Each row comes from the steps of one path. Every step used is in the known rows, and no mark comes twice. Write the path behind each row, first mark first.
In the rows, 128 means zero.
Known rows:
nane-dizi-nogad: [112 125 110 122 112 160 135 112 113 147 125 154 112 118 123 108 142 136
 143 144 121 119 136 114 136  77 127 110 132 141 115 131 148]
mebezo-burab: [129 124 111 126 112 141 130 133 123 130 128 129 136 143 134 109 124 133
 134 124 121 127 132 144 127 143 142 120 135 136 123 127 121]
gabir-tiban-kizin-ketonel-lodipa: [130 144 147 156 166  48 127 126 141  47 121 113 133  99 119 171  94 112
 117 118 125 137 113 114 118 128 125  92 130 154 125 135 125]
kobuf-tiban-kizin: [130 151 129 139 142  47 120 129 125 106 126 112 122 134 128 138 114 123
 129 129 117 135 123 139 125 137 119 139 127 131 124 125 129]
ligato-gabir-tiban-burab-didi: [111 150 102 149 147 127 138 143 107 100 129 121 117 161 123 115 135 116
 125 129 128 149 143 171 132 152 131 133 122 115 126 123 123]
ligato-gabir-tiban-kizin: [127 147 130 154 142 117 124 143 128 106 129 106 124 120 101 147 110 115
 126 122 125 145 134 118 125 158 130 123 118 104 118 124 123]
nogad-dizi-nane-burab-tiban-kizin-ketonel: [ 97 146 117 127 131   4 149 119 128  41 134 152 135 128 100 131 114 126
 145 135 128 130 120 161 131 103 124 108 141 104 135 140 151]
gabir-tiban-kizin: [123 148 132 144 142  91 121 134 132  94 126 116 123 116 110 138 112 118
 129 124 128 139 132 115 129 142 127 112 127 138 125 129 129]
lodipa-ketonel-kizin-tiban-burab-nane-dizi: [126 136 123 142  89 121 177 122 133  83 135 153 142 133 160 145 124 132
 110 119 129 125 104 125 125  94 105 104 124 162 120 140 138]
lodipa-ketonel: [135 125 147 135 137 119 139 133 133 105 125 132 138 127 128 141 119 126
 120 126 129 127 114 125 120 118 135 110 131 166 126 133 130]
kobuf-tiban: [131 140 132 130 131  85 118 127 117 139 124 116 121 140 135 123 122 127
 133 133 118 130 118 148 133 131 123 141 137 138 118 129 134]
ketonel-kizin: [137 124 142 135 129 112 136 123 140 102 127 124 134 118 137 134 117 127
 118 122 127 130 118 113 119 120 121 129 125 115 138 126 116]
nane-burab: [118 135 116 122 119 107 125 139 128 110 131 128 129 132 113 107 123 129
 137 129 130 127 127 149 139 119 127 119 136 114 139 124 128]
lodipa-ketonel-kizin-tiban-burab: [147 135 145 147 118  66 164 142 149  34 134 125 141 138 144 159 109 122
 111 123 129 128  93 115 117 113 101 105 128 138 127 133 125]
ligato-gabir-tiban-kizin-ketonel-lodipa: [135 143 144 166 166  72 129 134 138  59 124 102 133 103 110 182  92 109
 113 114 121 144 115 118 113 143 129 101 121 120 118 131 119]
kizin-ketonel-lodipa: [136 125 142 140 152  85 133 120 138  82 123 124 138 111 136 162 109 122
 116 122 126 127 109 128 116 114 127 105 131 144 129 135 125]
kizin-tiban-burab-nane-dizi-nogad: [104 137  83 125  85 138 163 115 112 134 134 166 116 142 139 116 157 139
 136 140 124 118 140 130 144  84 111 124 134 143 109 138 158]
nogad-dizi-nane: [101 117 123 122 133 107 151 105 118 130 127 149 114 137 122 114 143 135
 143 138 121 125 139 122 133  83 115 147 134 113 125 140 149]
nogad-dizi-nane-burab-didi: [ 81 124  95 117 132  60 152 108 105  93 126 161 121 159 113  74 149 133
 142 136 125 129 136 174 139  79 122 141 144 113 148 132 144]
gabir-tiban: [126 136 135 136 129 131 121 133 123 129 124 120 122 122 118 123 119 120
 133 128 129 133 128 122 137 137 131 115 137 145 119 133 134]
ketonel-kizin-tiban-kobuf: [158 128 135 139  92 111 155 139 143  80 139 122 132 122 130 133 117 129
 102 131 130 121  82 115 120 128  91 118 127 128 129 125 135]
dizi-nane-burab-didi: [ 91 137  94 121 128  60 140 117 113  92 130 146 131 157 127  84 147 130
 133 134 125 134 137 177 141 107 130 135 141 124 155 128 135]
vugul-kobuf-tiban-kizin-ketonel-lodipa: [136 155 151 148 169  15 115 117 122  78 121 101 131 115 143 150 104 123
 114 131 120 126 108 152 118 118 100 132 129 141 117 128 136]
kizin-tiban-burab-nane: [120 140 100 131 100 101 155 130 127 116 137 140 132 153 143 135 144 131
 121 125 131 127 132 142 136 134 112 142 130 130 122 135 138]
ligato-gabir-tiban: [130 137 132 146 130 157 124 141 120 143 127 108 123 127 108 133 117 118
 130 126 125 140 129 125 133 152 134 123 128 112 112 128 128]
lodipa-ketonel-kizin-tiban-burab-mebezo: [148 133 128 150 118  72 168 138 149  34 132 139 149 158 140 139 117 117
 101 122 130 129 117 141 114 129 115 123 133 119 137 135 120]
gabir-ligato: [137 132 122 138 137 162 132 129 117 145 128 129 129 128 117 133 123 129
 130 117 131 135 136 131 123 137 131 137 123 130 134 128 132]
ketonel-kizin-tiban-kobuf-vugul: [152 135 142 136  95 106 153 138 131  76 133 124 116 120 126 114 108 133
  91 122 124 115  78 116 126 134  92 140 123 149 112 128 143]
nane-burab-tiban: [118 148 120 118 107  80 122 146 127  91 135 130 139 131 102 115 111 124
 138 132 137 127 108 165 144 146 137 110 143  96 138 126 131]
kizin-tiban-kobuf-vugul: [142 139 126 129  96 118 145 143 119 105 135 128 110 131 118 109 118 133
 102 128 126 113  87 133 136 142  98 138 127 164 103 130 155]
vugul-kobuf: [128 135 135 125 132 140 119 126 115 148 128 120 128 126 133 107 135 133
 124 136 134 120 130 142 133 124 110 142 128 124 121 125 138]
vugul-kobuf-tiban-burab: [123 160 125 130 142  93 120 134 104 138 129 108 110 155 149 103 135 133
 135 150 125 126 136 173 142 121  94 161 128 123 111 124 145]
ligato-gabir: [133 128 125 137 128 153 131 137 125 141 131 116 129 133 119 138 126 126
 125 126 124 135 128 132 123 144 132 137 119  94 121 123 122]
vugul-kobuf-tiban-kizin: [129 158 137 136 146  60 110 126 112 125 125 105 121 133 134 116 122 128
 126 137 123 127 125 153 130 132 101 153 126 124 117 122 140]

Write each row's path:
[107 130 106 123  99 182 141 108 112 177 128 155 128 123 144 116 143 138
 127 124 127 125 140 137 136 108 131 126 125 153 120 135 141] -> burab-nane-dizi
[100 160 111 126 120  19 134 135 132  56 140 133 137 131 103 125 118 125
 141 136 129 134 126 154 143 134 128 119 136  80 149 129 138] -> dizi-nane-burab-tiban-kizin
[136 146 134 160 149 101 128 137 131  89 128 110 132 114 111 163 105 112
 121 118 121 146 130 126 114 154 134 103 120 136 112 131 128] -> ligato-gabir-tiban-kizin-ketonel
[131 147 140 128 134  99 110 124 104 161 124 108 119 139 140 102 129 132
 129 142 124 122 121 161 138 128 104 154 136 132 111 126 145] -> vugul-kobuf-tiban
[136 148 143 151 167   4 124 119 135  60 121 108 132 116 137 172  96 118
 118 123 115 134 105 139 113 122 117 118 131 146 125 132 125] -> kobuf-tiban-kizin-ketonel-lodipa
[ 97 155  95 122 119 141 138 108  83 186 124 150 100 148 153  79 164 149
 143 157 119 117 158 168 152  76 103 161 134 156 102 132 167] -> vugul-kobuf-tiban-burab-nane-dizi-nogad
[148 125 141 137 102  80 143 126 145  82 132 120 141 123 135 144 111 122
 112 118 128 125  92 106 121 130 105 117 133 106 129 129 123] -> ketonel-kizin-tiban
[134 147 117 122  93 141 138 152 108 106 134 134 120 141 115  87 110 138
 114 130 125 118  99 173 137 175 138 132 134 160 107 128 145] -> mebezo-burab-tiban-kobuf-vugul
[113 133  96 131  86 121 170 110 124 107 132 163 122 132 148 120 146 139
 126 133 122 120 130 114 135  77 105 125 131 129 120 136 147] -> ketonel-kizin-tiban-burab-nane-dizi-nogad
[112 153 101 133 146  57 133 128 104 101 125 128 116 174 149 105 139 124
 129 137 121 139 131 193 133 130 120 149 131 143 130 124 130] -> kobuf-tiban-burab-didi
[119 122 101 125 103 158 140 122 118 159 126 144 142 146 143 106 139 141
 126 116 121 129 147 151 128 147 153 137 139 154 127 132 125] -> mebezo-burab-nane
[102 123  98 120 102 177 146 102 107 178 123 170 118 121 132 104 157 144
 136 136 122 120 151 124 138  81 137 128 135 159 117 136 151] -> burab-nane-dizi-nogad
[ 91 136 114 113 113  61 146 123 117  92 134 150 126 141  97 101 126 131
 154 142 130 123 118 160 149 102 124 128 149  79 134 137 151] -> nogad-dizi-nane-burab-tiban
[132 137 129 126 123 152 139 140 115 124 129 132 103 126 119  98 124 138
 109 131 124 118 114 139 133 132 114 150 119 171 113 127 148] -> tiban-kobuf-vugul
[123 154 118 133 138  79 129 137 117 116 129 116 111 157 143 124 128 128
 139 140 119 134 134 160 137 125 112 147 129 129 119 127 134] -> kobuf-tiban-burab
[133 135 140 148 166  44 132 121 146  45 125 121 140 104 129 177 102 119
 112 118 125 132 115 120 109 119 123 105 122 136 135 131 120] -> tiban-kizin-ketonel-lodipa
[ 93 122  92 119 123  91 153 113 118 110 127 162 124 161 103  73 145 132
 144 138 123 125 163 167 140  90 129 157 146  80 145 138 144] -> nogad-dizi-nane-burab-mebezo
[108 139 102 128 127 136 149 127 122 135 131 143 124 147 145 125 150 137
 128 129 130 132 159 149 134 127 127 153 122 138 132 131 131] -> tiban-burab-nane
[132 140  95 135 109  97 150 138 132  88 136 138 134 169 131 120 136 118
 120 130 130 127 143 159 132 146 116 143 132  95 129 132 130] -> kizin-tiban-burab-mebezo
[128 136 116 123  99 116 127 140 122 111 133 131 145 143 124 117 113 128
 135 127 128 128 113 162 132 170 152 109 143 116 123 129 125] -> mebezo-burab-tiban
[100 152  95 143 110 203 147 132 104 169 132 137 113 139 133 122 139 129
 135 129 125 140 155 148 145 128 126 129 116 129 105 133 140] -> ligato-gabir-tiban-burab-nane-dizi
[142 137 109 142 109  82 157 132 144  59 135 134 139 159 140 126 126 118
 110 124 129 130 132 144 122 138 108 142 130  80 138 130 118] -> ketonel-kizin-tiban-burab-mebezo
[ 99 142  91 125 107 176 151 120 113 152 133 156 119 139 152 116 149 139
 134 132 128 129 154 150 140 102 121 133 116 145 120 133 140] -> tiban-burab-nane-dizi
[130 135 114 138 100  90 162 125 139  90 135 136 137 142 152 141 133 131
 112 118 129 129 122 127 127 128 105 142 128 115 133 132 127] -> ketonel-kizin-tiban-burab-nane
[109 135 101 123 127  84 129 130 114  93 127 141 134 151 119  89 134 126
 126 126 131 133 125 181 134 124 135 121 138 127 152 120 123] -> nane-burab-didi
[ 96 148  88 125 114 129 146 110  97 166 125 157 102 149 147 100 158 143
 147 148 113 125 156 155 147  78 121 147 135 160 108 136 157] -> kobuf-tiban-burab-nane-dizi-nogad
[108 126  89 121  84 194 143 115 108 178 128 157 137 139 150  97 139 143
 133 119 121 124 143 152 134 123 145 120 132 164 115 135 134] -> mebezo-burab-nane-dizi
[135 146 118 137 118  60 131 136 133  58 133 132 155 130 127 147 101 121
 126 119 125 134 116 163 114 172 153  91 135 143 122 132 125] -> mebezo-burab-tiban-kizin-ketonel
[122 157 121 117 102 107 133 158 113  87 136 134 114 128  95  85 108 134
 117 136 134 117  93 178 149 151 123 131 135 137 123 124 151] -> nane-burab-tiban-kobuf-vugul
